In the rows, 128 means zero.
Known rows, with every step that occurs:
tenu -> teme: [113  98 147 118 111  83 136 130 171 139 116 128 176 151 168 139 168]
visak -> menes -> tenu -> zivo: [122 115 128 112 132 122 107 116 185 144 147 154 153 179 148 131 114]
visak -> tenu -> teme -> menes: [134 100 140 115 106 104 129 107 168 155 103 155 165 155 179 140 162]
zivo -> zoti -> visak: [ 98  69 171  99 120 112 109  82 154 146 132 150 168 171 192 134 161]
visak -> menes -> tenu -> zivo -> zoti: [ 89  80 149  99 136 124  99 136 168 141 141 162 138 183 156 129 113]
teme -> menes: [149  93 152 117 108  91 118  86 171 147 112 155 161 132 183 152 162]
tenu -> zivo: [123  93 155 108 125  94 118  82 173 137 131 129 163 181 156 128 136]
zoti -> zivo -> menes -> tenu -> teme: [ 92  98 140 106 152 133 129 172 167 146 125 200 160 174 157 141 148]
teme -> tenu: [119  79 175 114 145 104 116  84 187 177 122 149 150 142 158 124 159]
visak -> tenu: [131  85 153  96  96 103 103  76 184 160 129 140 151 158 170 105 154]
teme -> tenu -> zivo: [110  85 170 113 161 111 120  74 183 166 125 141 152 182 146 124 134]
tenu -> zivo -> visak: [119  80 153 102 110 120 122  89 158 144 110 114 161 169 147 142 146]
menes -> tenu -> zivo -> zoti -> visak: [ 80  75 157 106 145 128 100  90 152 146 140 164 149 211 177 134 133]
zoti -> visak: [130  97 155 109 116 106 116  62 170 148 135 141 181 164 189 135 164]
zoti -> visak -> menes -> tenu -> teme: [115 126 119 121 125 125 126 143 175 148 140 160 178 167 173 146 148]
teme -> menes -> tenu: [137  94 138 125 121 102 103 112 171 153 124 180 135 142 175 150 153]
menes -> tenu: [121  88 141 117 118  98  99 118 178 150 138 161 135 149 162 130 152]
zoti -> visak -> tenu -> zivo -> menes: [109 103 157  91 152 161 115  59 160 159 122 174 183 202 170 116 115]
zoti -> zivo -> menes -> tenu: [109  87 149  97 151 140 105 138 172 150 139 215 145 167 157 130 139]

Rows:
[106  86 150 107 117 123 125 100 151 157 105 166 168 178 195 142 161] => zivo -> zoti -> visak -> tenu -> teme -> menes
[111  95 140 117 136 106 104 103 175 144 139 151 139 188 150 131 128] => menes -> tenu -> zivo
[110  82 139 111 121 129 110 109 158 149 117 135 139 176 140 143 140] => menes -> tenu -> zivo -> visak
[132 100 126 106 101 138 104 137 175 154 130 152 149 131 154 142 143] => zivo -> visak -> menes -> tenu
[ 94  79 153 111 146 130 103  86 145 147 129 180 148 204 185 151 134] => teme -> menes -> tenu -> zivo -> zoti -> visak
[100  88 176 105 185 145 124  87 170 170 111 175 170 171 147 127 116] => teme -> tenu -> zivo -> menes
[ 86  83 155  99 116 121 122 107 157 156 121 144 171 192 184 121 161] => zivo -> zoti -> visak -> tenu -> teme
[109  91 148 110 145 131 102 127 166 154 125 192 149 143 163 133 132] => zivo -> menes -> tenu
[133 101 143 125 114  90 139 119 165 142 101 150 175 140 179 161 169] => tenu -> teme -> menes
[100  92 166  97 156 149 117  86 173 165 140 158 175 186 169 131 124] => teme -> tenu -> zivo -> zoti -> visak -> menes
[ 88 103 132 112 130 130 120 161 163 147 137 166 169 174 176 145 146] => zivo -> zoti -> visak -> menes -> tenu -> teme
[ 86  61 169  88 122 113  99  90 161 150 126 142 141 198 163 107 127] => visak -> tenu -> zivo -> zoti
[113  98 143 105 103 100 126 115 176 154 117 133 167 167 167 116 162] => visak -> tenu -> teme
[103  99 131 126 122  95 122 153 172 145 125 151 154 159 160 140 161] => menes -> tenu -> teme
[129  76 152  91  84 129 108  81 168 164 111 128 149 152 160 116 161] => zivo -> visak -> tenu
[127  99 137 123 138 108 108  98 169 145 126 168 138 182 159 149 130] => teme -> menes -> tenu -> zivo
[114 105 120 103 114 137 130 181 174 146 131 164 161 165 148 149 157] => zoti -> zivo -> visak -> menes -> tenu -> teme
[ 89  76 169  99 137 119 111  75 151 141 135 146 168 204 180 134 140] => tenu -> zivo -> zoti -> visak
[ 81  68 181 103 165 132 112  66 159 166 130 155 160 206 172 130 139] => teme -> tenu -> zivo -> zoti -> visak
[ 77  64 160 105 140 108  97 124 158 143 134 158 127 190 156 129 126] => menes -> tenu -> zivo -> zoti
